Known rows, with every way that one mark hangs from another:
nemev{dalas{luban sipek{varo{bipe}}}}: [-45 -12 -23   0   8   3   5  -2   6  -8  -6 -14   5   2 -30  -3   7   9
 -18   4  16   2  -7  -6   8  -2   2  -5   5  -9   3   6   7  11 -11  15
  10 -11  16   1  -7   4  -6   3  46  -4   3   7   2  -6 -25  34]
varo{bipe mozap sipek{dalas{nemev}} sona}: [-35 -14 -16 -14   4  -7   0  -1  -3  -8  -4 -16   8  -2 -16 -10   6  15
 -44  12  -1  -7 -14 -13  14   9  -1 -10  -4 -14  -6   2   0 -12 -14   9
  27   2  15  -9  -6   0 -17   3  11   1   2 -28   1  -1 -31   7]
mozap{varo{sipek{dalas{luban}} sona}}: [-31  -7 -35   0   7   8   0  -9  -9  -1  -3  -8   8 -13 -28  -2  10  12
 -19   3 -12   3 -16 -15  22  -2   9  -9   3 -16   8  -2  -2  11  -3  21
  15   9  18   1   1   4   1   1   3   1   3   2  -4  -3   1  11]
ligu{bipe{varo{mozap sipek{dalas{nemev}}}} luban}: [-22  -3 -42  -6   1  -5   1   4  -9 -15  -5  10   1   2  -6 -15 -11   1
 -22   2  10  -9 -23 -10  24   9   4  -4 -11   2 -16   1   6 -15  26  30
  23  13  -3   2  -3 -28 -12  -1  56   3   5 -15  -3   0 -17  -1]
gosiv{luban{ligu varo{sona}}}: [ -1  -3  10   7   4 -10  -4   2  11   5   1 -10   4  -6  -3  12   2   4
   8 -29   5   1  -2  -2  -9  -7   3  -2   5   0   9   0  -3  -3   2   2
  16  12  16  -2   2   3   5   2 -11   6  -5   3   2  -6 -28   4]
sona{varo}: [  0   7   1   2  -1  -2   1   7   4   5   2  -2  -1   6  10   2   3   0
   7  -6   5   4   4  12  -5  -4  -2   4   2   1   4   7   0  -3  -2   2
  11  -5   4   0   1   5   3  -1 -15   0  -3  -1   2  -6   1   0]
luban{gosiv ligu{bipe{varo{mozap sipek{dalas}}}}}: [-35 -14 -19   2   3 -19   0  -1   0 -21  -3   6  10  -7 -15 -15 -19   6
 -18 -19  12 -11 -22  -3  10   2  -2  -8  -4  35  -2 -15   9 -24  18  19
  27  14 -17   1  -1 -26  -4   0  11   6   0 -15  -7   1 -15   4]
gosiv{luban{varo}}: [ 13  -1  10  -1   2  -1  -3   4   7   7   7   1  -5  -1   2   8   5   4
  18 -15  13  -4   6   7  -4  -5   0  -1  -1   9  -2   9   1   3   6   5
   7   1  10   1   4   6   7  -3  30   1  -1   8   0  -4  -8   0]
sipek{varo{bipe mozap sona}}: [-23 -15  -7  -9   6 -11   3  -3  12  -4   0 -15  -3   0 -21   0  12  17
 -31   9   6  -5 -15  -4  -7   4   1  -3  -1   4   8 -11   5 -10 -23   3
  23   7  19  -5  -2  -1 -16  11  -4   4  -3 -13   5   2 -29  15]
varo{mozap sipek}: [  2  -6 -10  -9   0  -1   1   2  -5  -7  -1   3   5  -3 -15 -10   0   3
 -12   5  -2 -10  -6  -3   9  -4  -5  -2  -4  18 -14  -3  -2  -3  -6   9
   9   7   2  -6 -10  -7 -10  -1 -12   1  -2  -6  -3   5 -11  -3]
mozap{varo{luban sipek{dalas} sona}}: [-30  -4 -26  -2   4   1  -4 -11  -6  -3  -1  -4   8 -10 -30  -9   3  17
 -19   7   5   2 -15 -17  17  -3   6 -11   0  -4  19  -1  -6   5   5  13
  19  11  15   2  -1   1   4  -2 -25   4   1  -3  -2   1   3  -3]
varo{bipe{ligu} luban mozap sipek{dalas} sona}: [-41  -9  -8 -11   0 -16  -3 -13   3  -3  -9 -12   6  -4 -30 -10  -1  20
 -37  18  14  -8 -18 -14  21  -8  -6 -15  -5  16  16 -10  -4  -6 -16   8
  21  13  17 -10 -14  -4 -14   0 -27   8  -9 -17   1  12 -17  14]
sona{varo{bipe{ligu} luban{gosiv} sipek}}: [-47   4   1   0   4  -8  -2   3   5  -3  -5   6   8   3  -8  -4  -1   1
  -8  -9  19 -11   1  -2  18 -22  -5  -8   1  24   9  -6  -3 -14  -5   5
  15   5  -3 -11 -11  -4   4  -8  -9   5 -21 -14  -2   3  -4  17]
varo{luban{ligu} mozap sipek sona}: [-17  -7 -11   0   0 -18   0  -6   3  -9  -8  -4  15  -7 -33 -10  -5  -1
 -16  -7   6  -5 -15 -19  12 -15  -2  -3   2  18  10 -14  -8  -5  -6   7
  17  22  11  -9 -14 -12 -10   0 -73   7 -10  -9   1   4 -27  -2]
mozap{varo{bipe luban{ligu} sipek}}: [-39  -3   1  12  12   2  -2  -6  -3 -11  -6  10  15 -13 -25 -12  -6  -3
 -15  -6  11  -5  -6 -23  19 -16   1  -3   0   1  10 -10  -7  -6   0  -3
  13  20   3  -8 -15 -13   0  -4 -16   4  -3   0  -3  -2 -16  -6]
bipe{ligu varo}: [ -6   5   7   3  -2  -4   2  -4   1   4  -3  11  -2  -2   5   2 -10  -3
  -2  -3  -7  -3 -10   7   5  -2 -10  -3  -5   0  16  -9  -1 -12   2   6
  -1  11  -5  -1 -11 -10   1  -1  26   5  -4   0  -5   9  13  11]
ligu{bipe luban{gosiv varo{sipek}}}: [-19   2 -33   0   7  10  -7  13  -1 -14  -2  10  -1   6   0  -3   2  -3
   0 -23  15  -9  -3 -11  15 -11  11   0   0  22 -23 -10  13  -4  32  21
  11   6  -9   2   7 -21   5  -6  51   5 -10 -11   0  -4 -15  10]
sona{varo{mozap}}: [ 10   1   0  -3  -3 -10   4   7   6   4   3  -5  -3   8   5  -3   9   5
  -3  -3  10  -1  -3  11  -2  -4  -4   6   0  16   4   1   1  -7  -6   1
  19   0   5  -3  -5   2  -4   0 -37   2  -5  -4   3  -2  -6  -3]
sipek{dalas{luban{varo{bipe mozap sona}} nemev}}: [-25 -14 -12  -6   1  -5   4  -2  13  -2  -2 -25  -2   4 -13   0  21  13
 -32   2  13   0 -10 -11  14   2   4  -2   0 -10   9   0   9   2 -11  12
  22   2  24  -6   2   8 -14   0  34   2   0 -19   8  -6 -30  21]
nemev{dalas{sipek}}: [-16  -2 -14   0   0   3   3   2  -2  -3  -2 -10   7   4  -3  -5   3   6
 -13  -3   7   5  -6   0   7   2  -2  -3   6 -13  -3   9   2   8   6   6
   7 -10   2   2  -8   0   1  -1  13  -2   3   3   0  -1  -8  12]
luban{gosiv varo}: [ -3  -3   5  -1   1   3  -3   9   9  -5   5   0  -1   5   6   2  10   4
   3 -23  13  -2   5   1  -2  -7   0   2   2  18   2  -6   8   1  13   1
   6  -2  -6   2   8  -1   9  -5  25   2  -7 -11   2  -3   0  10]
luban{ligu{bipe{varo{sona}}}}: [-27  -2 -23  14   2 -12   5  -6  10  -6  -5  -1   4  -4  -2   2 -12  -7
  -5 -14  -8   0 -23   2   1   2   6  -6   3 -16   7 -15   8 -22   6   9
  14  18  -3   0  -6 -17  -4   7   8   6  -2  -3  -1   1  -9   4]
dalas{nemev sipek{varo{luban}}}: [-20  -2 -14   0   4   2   5   5  -6 -12  -6   9   7   6 -23   0   0  -2
   1  -2  19  -3   4 -12   7   2  -3 -10   0  -4   6  13  -2   0   7   5
  14  -1   9  -2 -15  -3  -5  -3  -8  -6   1  -4   4  -8 -11   7]
varo{mozap sipek{dalas{luban{gosiv ligu}}} sona}: [-36 -17 -22  -2   3 -19   0  -4   0 -14  -9 -17  19  -8 -34  -5   0  11
 -25 -19   4  -4 -17 -21  15  -7   3  -6   6  26  10 -14   0   1   0  20
  22  13   6  -5   3  -8  -7   2 -40   5  -9 -15  -2  -2 -28  20]
mozap{varo{luban sona}}: [-13   0 -18   7   2  -2   3 -12   6   1   2  -4   4  -5 -14  -2  12   6
  -9  -3   4   4 -13 -14  15  -5  10  -4   5 -15  24  -8  -4   1   4   0
  11  14  11  -1  -2  -1   5   0 -30   5  -6   3   2   3  11  -5]
varo{bipe mozap sipek{dalas{luban}} sona}: [-37 -16 -28 -11   5  -7   2 -11   4  -6  -6 -23   5  -8 -36  -7  10  15
 -33  19   4  -7 -19 -15  19  -3   6  -8  -1   2  -3  -7   3   4 -18  19
  19   6  20  -8  -2   1 -16   4   2   2  -1 -10   1   1 -25  19]
sona{varo{luban mozap}}: [  4   0  -2  -2  -6 -17   4   0  12   2   1  -3  -1   8  -9  -6   7   5
   2   0  25  -2  -3   3   6 -12  -3   4   0  26  14   2  -2  -4  -2   2
  18   3   7  -4  -7  -1  -2  -4 -49   4  -9  -3   6   0  -2  -6]
sipek{dalas{luban nemev} varo{bipe}}: [-41 -11  -9  -3   8  -1   0  -2  -2  -6  -6  -4   0   1 -20   2   0   9
 -18   5  11   0   0  -8   3   8  -1  -7  -3  -7  13  12   2   1 -11  11
  12  -7  17   2   6   8  -9   2  51  -5   6 -10   2 -11 -25  22]

Rows:
[-32  -4 -36   0   7  10   3  -5 -15  -4  -5  -5  10  -9 -19  -1  10   5
 -25  -6 -16   2 -13 -19  28   4   9 -10   3 -32   7   7  -4   4   0  21
  17   7  18  -2  -2   5  -3  -2  16  -2   3  -8  -4  -7  -2   9] | mozap{varo{sipek{dalas{luban nemev}} sona}}
[-41  -7 -33  15   2 -15   4 -13   9  -7  -9  -9   4  -7 -18   3 -13  -1
  -6  -9   0   4 -26  -3   8   2  10  -9   3  -9  18 -11   9  -9   7  23
  15  13   5   4   3 -12  -4   7  18   4   2   0  -1  -3 -12  16] | sipek{dalas{luban{ligu{bipe{varo{sona}}}}}}
[-37  -8 -13  -6  10   6  -4   6  11  -9   1 -12   6  -2 -10  -1  15   9
 -19 -12   2  -8  -5  -8   7 -11   3  -5   3   2  -9 -13   8  -4  -3   7
  16   1   6  -7   2  -1   0  -1  35   4 -10 -21   2   0 -21  22] | luban{gosiv varo{bipe sipek sona}}
[-34  -4 -15   7   7  -2   3 -14  12  -2   2 -10   3  -6 -17  -4  15  10
 -22   8  11   1 -14 -18  18  -7  13  -5   4 -24  20 -11   0  -4  -7  -4
  14  13  13  -6  -4   0   1   2 -10   5  -5  -1   4   2   2   1] | mozap{varo{bipe luban sona}}
[-33  -5   5   3  10   7  -6   6   6  -6  -7  -6  10  -6 -13   0   1   0
 -18 -14  -4  -2  -6  -9  -2 -12  -2  -1   2  -2  -2 -13   1  -4  -9   3
  17  12  13  -7  -6  -4  -7   1   8   6  -5 -16   1  -4 -40  13] | luban{ligu varo{bipe sipek sona}}
[-22 -15 -30  -3   5  -5  13  10  -2 -18  -5  -4   8   6 -24   0  14   0
 -11 -17  15 -10  -2 -15  17   2   4  -7   4   9  -4   2   7  -2   4  15
  19   3   3  -7 -10  -5  -9  -1   3  -6  -5  -9   4  -8 -17  25] | dalas{luban{gosiv} nemev sipek{varo{mozap}}}
[ -9   1  25   0   5  -3  -4   2   7  10   2  -1  -7  -1   8  11   3   5
   4 -10  14  -9   6   3   5 -10  -5  -6  -3   6   1   3   2  -8  -7  -1
   8   7  11  -7  -6   5   2  -3  47   4  -7   3  -1   2 -13  14] | gosiv{luban{varo{bipe{ligu}}}}
[-21  -5   0  -6   0  -8  -4  -1  -5  -7  -4   7   1   5 -18  -2  -9  11
  -9   1  22   2   2  -7  -2   7  -7  -7  -5  13  26  15  -5   1   4   7
  14  -3  11   7   6   3   0  -3   4  -3   4 -12   3  -7 -13   3] | sipek{dalas{nemev} varo{luban}}
[-19  -9 -31   4  -3 -26   9  -9  18 -15   4   4   0   2 -13 -13  -2   0
  -3  -7  30 -13 -20  -3  19  -5   8  -6  -2  29   6 -16  13 -21  19  11
  14  13 -15  -3  -2 -22   0  -3  13   5 -10  -7   1   9   9   0] | ligu{bipe{varo{luban{gosiv} mozap}}}
[-36  -5 -34  15   4  -6   8  -1  -1 -10 -10  -8  10   3 -14  -2  -9  -9
  -5 -18  11   3 -12  -8  20  -6   7  -8  12 -11  -6   3   8   0  10  17
   9  -2  -2   0 -14  -9  -3   0  12  -1  -1   9  -1  -8 -21  19] | nemev{dalas{luban{ligu{bipe}} sipek}}
[-25 -11 -23  11   0 -22   9  -6   2 -12  -8   2   4  -1 -10  -5 -13  -8
 -12 -14  10  -3 -20  -6  18   6   1  -5  -2   3   9  -2   8 -18  11  20
  19  12  -3  -1  -7 -18 -12   0  30   1   5  -8  -1  -6 -16   6] | sipek{dalas{luban{ligu{bipe{varo{mozap}}}} nemev}}
[-21  -3 -15  13   1  -5   0   2  11  -3  -5  -3   1   6  -3   1  -5  -7
  -5 -30  12   6  -7   3   9 -12   1   1   9   7   7   1   9   1   7  16
   7   0   2   5  -3  -5   3  -5  44   4  -5   3   0  -8 -21  17] | nemev{dalas{luban{ligu{bipe} varo}}}
[-26  -7   6 -10   4 -10  -8  -1  -4  -2  -7   0  -5   3 -14  -1  -3  25
 -35  11  24  -2 -11 -10   2   3  -8   1 -10  28  18 -10   1  -4  -3  12
  21   9  13   3   0 -12 -12   6  12   8  -3 -10   2   3 -29  22] | sipek{dalas varo{bipe{ligu{luban}} mozap}}
[-50   2 -24   2  13   6  -3  -1  -6  -6  -5  -3   9  -6  -4  -2  12   8
 -38 -14  -4  -6 -17 -25  30 -10  12  -5   2 -15   1 -23  -1 -13   9  11
  17  22   3  -8  -5 -18   2   2  16  10 -16 -12  -3   6  -7  23] | mozap{varo{bipe{ligu{luban{gosiv}}} sipek sona}}
[-38  -7 -20  11   4  -9   6   2   3 -13  -8 -15  20   0 -13  -4   0  -1
  -8 -33  13   4  -7 -15  16  -9   3  -2  14   1   6  -2   3   7  14  12
   8  -3  -5   1  -5  -7   6  -3  -5  -1  -7   3  -1  -7 -20  28] | nemev{dalas{luban{gosiv ligu} sipek}}
[-17  -5  -9   1   1 -12  -1   4  -4  -4  -8  -3  10  -3 -25  -5  -6   3
  -6 -12   9  -1  -6  -2   7 -11  -7   2   1  32  10   3  -4   3  -5  19
  25   4  12  -2  -4  -1  -8  -2 -45   2  -2  -3  -2  -9 -28   8] | sona{varo{mozap sipek{dalas{luban{ligu}}}}}
[ -7  -3 -10   1  -2   3   0   0  11   3   1  -8  -1   6  -3   0  10   3
  -4 -16   8   7  -2   4   6 -12  -2   7   5   5  12   6   5  16   4  16
  -1  -8  11   5   5   6   6  -6  50   2  -4   5   2  -3  -9  20] | nemev{dalas{luban{varo}}}
[ -5   7   6   1   1   2  -7  11   1  -1  -3   8  -4   8  13   7   7   3
  -6 -28  15   0   1  -7   9 -13  -1   6  -1  23  11 -14   4   1  27   8
   4  10  -5   2   3 -13  10  -6  25   9 -16  -9   2   2  -6  21] | bipe{ligu{luban{gosiv varo}}}
[-22 -10 -13  -2   0 -19   5 -13  19  -4  -2 -19   1   1 -24  -8  13  10
 -25  13  18  -5 -15 -15  13  -7   6  -4   0   2  13 -13   2  -7 -14  -2
  16  12  14 -10  -8  -3 -11   3 -30   6  -8 -10   7   7 -16   5] | varo{bipe luban mozap sona}
[-25 -15  -3   1   2 -29   1  -5  14 -14  -4  -6  11   0 -31  -1   0  12
 -18 -25  22  -3 -13 -16  -3  -8   0  -2   5  35  33 -19  -2 -10   0   4
  24  16   7  -2   1 -11  -3   4 -67   8 -16 -15   4   1 -28  12] | sipek{varo{luban{gosiv ligu} mozap sona}}
[-25  -8 -10 -11   3   5 -10   6   1  -7   0 -11   6  -2 -10  -1   8  18
 -16 -15   4  -1  -5  -5   0  -3   1  -7   1  15   4  -4   6   5  11  15
  21  -3   7   3  11   4   5  -2  16   4  -5 -21   0  -3 -13  18] | luban{gosiv varo{sipek{dalas} sona}}
[-19  -4   5  -4   8  15  -6   7   3  -5  -1   3   0  -2  -7  -5   5   1
  -9   2   5  -7   4  -1   4 -11  -5  -1  -4   6 -14  -3   5   2  -7   5
   8   3   8  -5  -4  -1  -4  -5  46   1  -1  -9   0  -2 -21   9] | luban{varo{bipe sipek}}
[-35  -5 -17  -5   8   5  -1  -3   2  -4  -5 -12   7  -7 -16  -3   5   3
 -23  10 -10  -6 -10  -8   8  -4   5  -8   1 -18 -12  -7   0  -5 -17   6
  10   4  11  -8  -7   0 -10   4  15   1  -4 -11   0   2 -18  10] | varo{bipe sipek sona}
[ -5  -3  -6 -11  -2  -5  -4   7  -5  -1   0  -3   4   2 -10 -10   1  15
 -12   5  10  -3  -5   9   2   0  -9   0  -5  26   0   7  -1  -2  -5  13
  28  -5   9   0  -1   3  -5  -1 -24   2   2 -10  -1  -4 -13  -2] | sona{varo{mozap sipek{dalas}}}
[-41  -8 -26  -4   6   7   0  -3  14   0  -4 -19   5   0 -17  -4  15   8
 -27  -6  -2   2 -12  -5  14 -16   2   0   6 -12   1  -1   4  12 -15  21
   9  -2  22  -4  -1   5  -4  -3  61   4  -8  -7   1  -1 -28  31] | nemev{dalas{luban{varo{bipe sipek sona}}}}
[ -8  -5  17  -2   5  -2 -12   7  -6  -1  -1   4   8  -9 -13   2 -14  10
   8 -21  13  -4   4   0  -6  -5  -9  -5  -4  25   2  11  -4   5  10  12
  19   6  11   4   4   2   5  -4  10   3   2   2  -5  -9 -32   0] | gosiv{luban{ligu varo{sipek{dalas}}}}
[-21  -6 -14  -4   3   2   1   6  -3  -5  -3  -3   5   5 -14  -3  -1  12
 -14  -4   8   4  -5   3  -4   5  -7  -3   4   0   5  11   3   6   1  11
  14 -10   9   7  -5   2   0   3  17  -2   4   3   0  -5 -17  19] | nemev{dalas{sipek{varo}}}
